Each row was made from one walk, in order. Every step used is in the known rows, and no mark comes twice. Write each row's walk.
Known rows:
madu > fini > nudur > vate > vuko > bigo: [ 1.03  1.18 -0.17  0.13  1.47 -2.46  0.03 -1.37 -0.53 -2.95 -2.79  0.67
  4.30 -1.10  2.44  1.38 -1.60  1.02  4.18  1.30 -4.31  2.46]
fini > nudur > madu > bigo > vate > vuko: [ 0.58 -2.24  0.00 -0.52 -1.02 -2.30  1.80  5.23  1.40 -0.59 -0.30  1.74
 -0.98  1.61 -1.12  1.57  4.21  1.22 -1.00 -0.63  1.37  2.75]
nudur > fini: [-0.45  0.99 -0.50 -1.62 -0.94  2.91 -2.16 -4.11  0.91  1.71  1.37 -2.38
 -0.39  0.81 -0.59 -2.94  1.73  0.93 -1.21 -2.72 -0.12 -2.28]
fini > nudur > madu > vate > vuko > bigo: [ 1.68 -3.04 -0.59 -3.77 -1.01 -3.41 -0.37  0.92  1.53 -3.22 -1.35  4.34
  3.57 -0.09  1.27  2.01  2.51 -1.60  0.77  1.77 -1.44  1.82]
vate > vuko: [-1.32 -1.12 -1.14 -1.13 -1.43 -0.51 -0.08 -1.35  0.43 -1.42  0.48 -0.07
 -0.45 -1.09 -0.13  0.67  0.27 -1.84  1.10  1.60  1.20  0.58]
vuko > madu > vate > fini > nudur: [-1.30 -0.01  0.55  0.01 -0.55  2.36  0.88 -0.01 -0.53 -0.88  1.04  0.07
 -0.32 -0.02  2.10 -0.04 -3.13  0.91 -1.43  1.23 -0.55 -1.50]
bigo > vate: [-0.79 -0.46  0.81 -1.58 -0.69  0.64 -2.20  0.00 -0.05  1.82  0.42 -1.07
 -4.39 -1.22 -1.37  0.34  0.59 -1.96 -1.73 -0.22  2.11 -0.20]
fini > nudur > madu > bigo > vate: [ 1.04 -0.27  0.11  0.26  0.69 -0.35 -0.03  4.28  0.61  2.42 -0.09  0.50
 -1.48  1.76 -1.65  0.25  3.90  1.24 -2.66 -3.14  0.21  0.27]
madu > bigo: [-0.79  0.13 -0.30  0.08  0.53 -0.19 -0.29 -0.37 -0.04  2.25  0.54 -0.11
  1.64 -0.36 -1.20 -2.53  1.36  0.31  0.32 -1.12 -1.37 -0.53]
bigo > madu > vate > vuko: [-0.21 -3.33  0.83 -1.76 -4.29 -3.31  1.82  0.43  0.59 -2.39  1.21  0.53
  1.26 -0.47 -0.45  0.70  1.59 -1.46  0.35  4.43  2.99  1.71]
bigo > madu > fini: [-0.59  2.24  0.47  0.69 -0.48  0.73 -0.19 -1.56 -1.87  1.12 -0.37 -3.39
 -0.25  1.76 -1.50 -0.79 -0.27  1.58  1.39  2.47 -1.35 -2.36]
madu > fini > nudur > vate: [ 0.44  3.48 -1.16  1.58  2.26  1.05 -1.25 -1.47 -1.39  1.70 -1.47 -2.61
  1.93 -0.35  1.50  0.53 -1.35  2.54  1.29 -2.64 -3.86 -0.98]
vuko > madu > bigo: [-1.92  0.92  1.48  0.13  0.20  0.51  0.29  0.92 -0.46  0.98  2.34 -0.58
 -2.48 -0.64 -0.09 -2.75  0.45  0.88 -0.45  1.19 -2.39 -0.01]
vuko > bigo > vate > fini > nudur: [ 0.44 -0.12  0.59  1.08  0.79  1.18 -0.28 -0.60  0.32 -1.03 -2.41  2.05
  0.39  0.38  0.06  1.29 -3.50 -0.99 -0.59  0.01  0.98 -0.77]
bigo > vate > vuko > madu: [-1.99 -1.97  2.80 -2.32 -2.37 -0.36  0.28  2.41 -0.01 -2.61  2.06 -0.21
 -8.08 -1.97  0.64  1.35 -0.03 -1.26 -0.69  4.28  2.25  2.53]
vuko > bigo > vate > fini: [-0.24 -1.22  0.86 -1.32  1.03  1.01 -1.29 -2.12 -0.36  0.42 -0.80  1.09
 -1.19 -0.76 -0.53 -1.09 -2.31 -1.98  0.45  1.26  2.14  0.00]
bigo > madu > fini > nudur > vate: [ 1.40  3.70 -0.04  3.84  0.95 -0.06  0.45 -0.68 -1.64  0.66 -0.87 -2.84
  2.29  0.92  0.33  0.86 -1.43  2.70  0.86 -1.39 -2.02 -1.21]
vuko > madu > fini > nudur: [-1.94  3.72  1.23  0.96  0.37  2.66 -0.73  0.65 -1.68 -1.08 -0.68 -2.40
 -2.59  1.07  1.29  0.92 -2.27  2.83  0.00  1.78 -5.42 -2.59]
fini > nudur: [-0.42  1.66 -0.70  1.95 -0.04  1.73 -1.02 -0.74  0.50 -0.16 -0.86 -0.09
  1.08  0.19 -0.14  1.50 -1.35 -0.56 -1.50 -2.10 -1.18 -2.70]

Which walk is each row?
[ 1.59 -0.41 -0.37 -0.29  2.24  1.30 -0.97  0.21  0.21 -0.02 -1.39  2.06
 -0.61  1.67 -0.26  0.88 -0.88 -0.79 -0.80 -1.46  1.43 -0.69]
vuko > bigo > vate > fini > nudur > madu
[-0.96 -2.61  0.86 -1.93 -2.34 -1.17 -0.18  1.02  0.77 -1.28  0.47  0.21
 -4.06 -1.62 -0.55  1.41  1.14 -1.76 -0.21  1.95  3.23  2.22]
bigo > vate > vuko
[-2.10 -0.92  1.43 -0.54 -1.36 -1.02  1.85  1.87  0.36 -1.91  2.05  0.38
 -2.05 -0.86  0.78 -1.69  0.79  0.63  1.20  3.67 -1.38  2.53]
vate > vuko > madu > bigo
[-1.10 -1.13 -0.19 -0.57  0.35  2.61 -0.43 -1.38 -0.69  2.20  0.42 -1.31
 -3.28 -0.41 -0.80 -1.08 -1.45 -0.96 -0.88 -0.25  4.12 -0.91]
bigo > vate > fini
[-1.56 -0.90  1.65 -3.32 -1.24  0.40 -1.35 -0.35 -0.62  0.22  2.45 -0.52
 -3.51 -1.82  1.23 -1.14  0.24 -1.28 -1.11  2.65 -1.11 -0.32]
vuko > madu > vate
[-0.66 -1.11  1.30 -0.87 -0.34 -0.89 -0.52  1.82  0.30  2.76  0.54 -0.21
 -2.16 -0.68 -1.80 -1.81  2.32  0.13 -1.13 -0.44  0.92  1.01]
madu > bigo > vate
[ 2.60  0.25  0.81  2.93 -0.46 -3.52  2.04 -0.36  1.07 -4.48 -0.80  2.63
  4.50 -0.88  1.21  2.16 -1.80 -1.65  1.79  0.53  0.15  2.42]
fini > nudur > vate > vuko > bigo > madu
[ 0.24 -1.97 -1.24 -1.25  1.79  0.95  0.49  1.24 -0.59  4.17  1.21 -0.58
 -1.99  1.34 -1.69 -3.23  2.76  1.15 -0.26 -1.53  3.19  0.58]
nudur > madu > bigo > vate > fini
[ 0.11 -0.65 -1.37 -0.95  0.26 -1.45 -0.14 -2.01  0.31 -0.28  1.40 -0.16
  0.49 -2.88  1.59 -0.11  0.17 -1.53  1.98 -0.99  1.47  2.56]
nudur > vate > vuko
[ 0.75  0.24 -1.41  1.76 -0.04 -1.26  0.87 -0.43  0.71 -2.00 -0.21  0.67
  2.11 -1.72  2.11  2.04 -0.95 -0.45  0.73 -2.39  0.32  1.97]
fini > nudur > vate > vuko
[ 1.62 -0.03 -0.41  0.76  0.82 -2.82  0.25 -1.31  1.46 -3.42 -1.42  3.08
  3.98 -2.27  2.34  1.95 -1.79 -1.68  2.11 -0.81 -1.68  2.49]
fini > nudur > vate > vuko > bigo
[ 0.36 -0.91 -0.25  2.31 -1.53  0.58  2.17 -0.18  0.16 -0.24 -0.38  0.04
  3.86  1.65 -0.11  0.62 -1.93  0.64 -1.52  0.52  2.16 -2.16]
bigo > madu > vate > fini > nudur
[ 0.53  1.08  1.43  1.78 -1.67 -2.20  1.73  0.59 -0.26 -5.19 -3.16  0.72
  3.66  2.06 -0.18  2.51 -1.54  1.22  2.96  4.86 -3.27  0.25]
vate > vuko > bigo > madu > fini > nudur
[ 0.50 -1.46  0.21 -2.16  0.88 -0.91 -1.04  2.53  0.00  3.79  1.42 -0.11
 -3.08  0.54 -1.99 -2.12  4.82  0.39 -1.40 -1.63  1.38  1.12]
nudur > madu > bigo > vate
[ 1.31 -0.95 -1.64 -2.29 -0.17 -0.14 -1.40  1.03  0.55  1.17  0.12  0.79
  1.38  0.74  0.18  1.14  2.74 -0.25 -2.38 -2.07 -0.83 -1.25]
fini > nudur > madu > vate
[ 1.09  1.41 -2.40  0.17  1.13  1.95 -1.59  0.12  0.30  0.93 -0.19 -0.41
  0.22  1.54 -0.48  1.28  1.15 -0.28 -1.94 -3.55 -0.90 -2.48]
fini > nudur > madu
[ 0.15  0.76 -2.47  1.02  2.58  2.05 -0.58 -4.43 -1.14  3.25  1.37 -1.96
  1.35 -1.89  1.27 -2.58 -2.60 -0.35  1.44 -3.13  2.04 -0.62]
nudur > vate > fini
[ 0.35  1.09 -3.36  1.35  1.97  3.50 -0.30 -1.19 -0.32  1.44 -0.33 -0.58
  1.32  2.36  0.09  0.05 -0.96  0.63 -0.98 -3.41  0.97 -3.27]
vate > fini > nudur > madu
[ 1.09  0.77  1.27  0.57 -0.54 -1.18 -0.90 -2.13  0.04 -1.33 -0.30  0.92
  1.31  0.07 -1.32 -0.40 -0.84 -2.60  0.46  2.06 -0.20 -1.38]
vuko > bigo > madu
[-1.50  0.40  2.28  2.78  0.15  2.01  2.52  3.42 -0.35  0.08  0.54 -0.05
 -3.13  0.99  0.16 -0.64 -1.95  2.57 -1.72  0.42  0.44  0.20]
vuko > madu > bigo > vate > fini > nudur
[ 0.37 -0.18 -1.85 -1.32  1.68 -0.17 -1.01  0.30 -0.05  3.51  1.26 -0.18
  0.52  1.00 -1.38 -2.92  4.01  0.67 -0.09 -2.13 -1.02 -0.55]
nudur > madu > bigo
[ 2.36  3.62  1.06  2.87  1.61 -1.55 -0.07 -1.51 -1.26 -1.01 -2.15 -0.63
  4.05  0.58  0.71  0.60 -2.20  1.54  2.09  0.28 -3.71 -0.43]
vuko > bigo > madu > fini > nudur > vate
[-0.70  1.33 -1.95  2.98  0.85  3.60  0.30 -1.96 -0.02  0.36 -1.05 -0.65
  2.20  0.93  0.21  0.31 -3.25  0.21 -0.74 -2.28  0.57 -3.22]
vate > fini > nudur
[-1.05 -2.92  1.48 -1.36 -1.93 -2.71  1.42  2.71  0.79 -0.18  0.35  0.81
 -1.96 -0.89 -1.36 -0.58  2.75 -0.16  0.49  2.17  2.14  3.63]
madu > bigo > vate > vuko
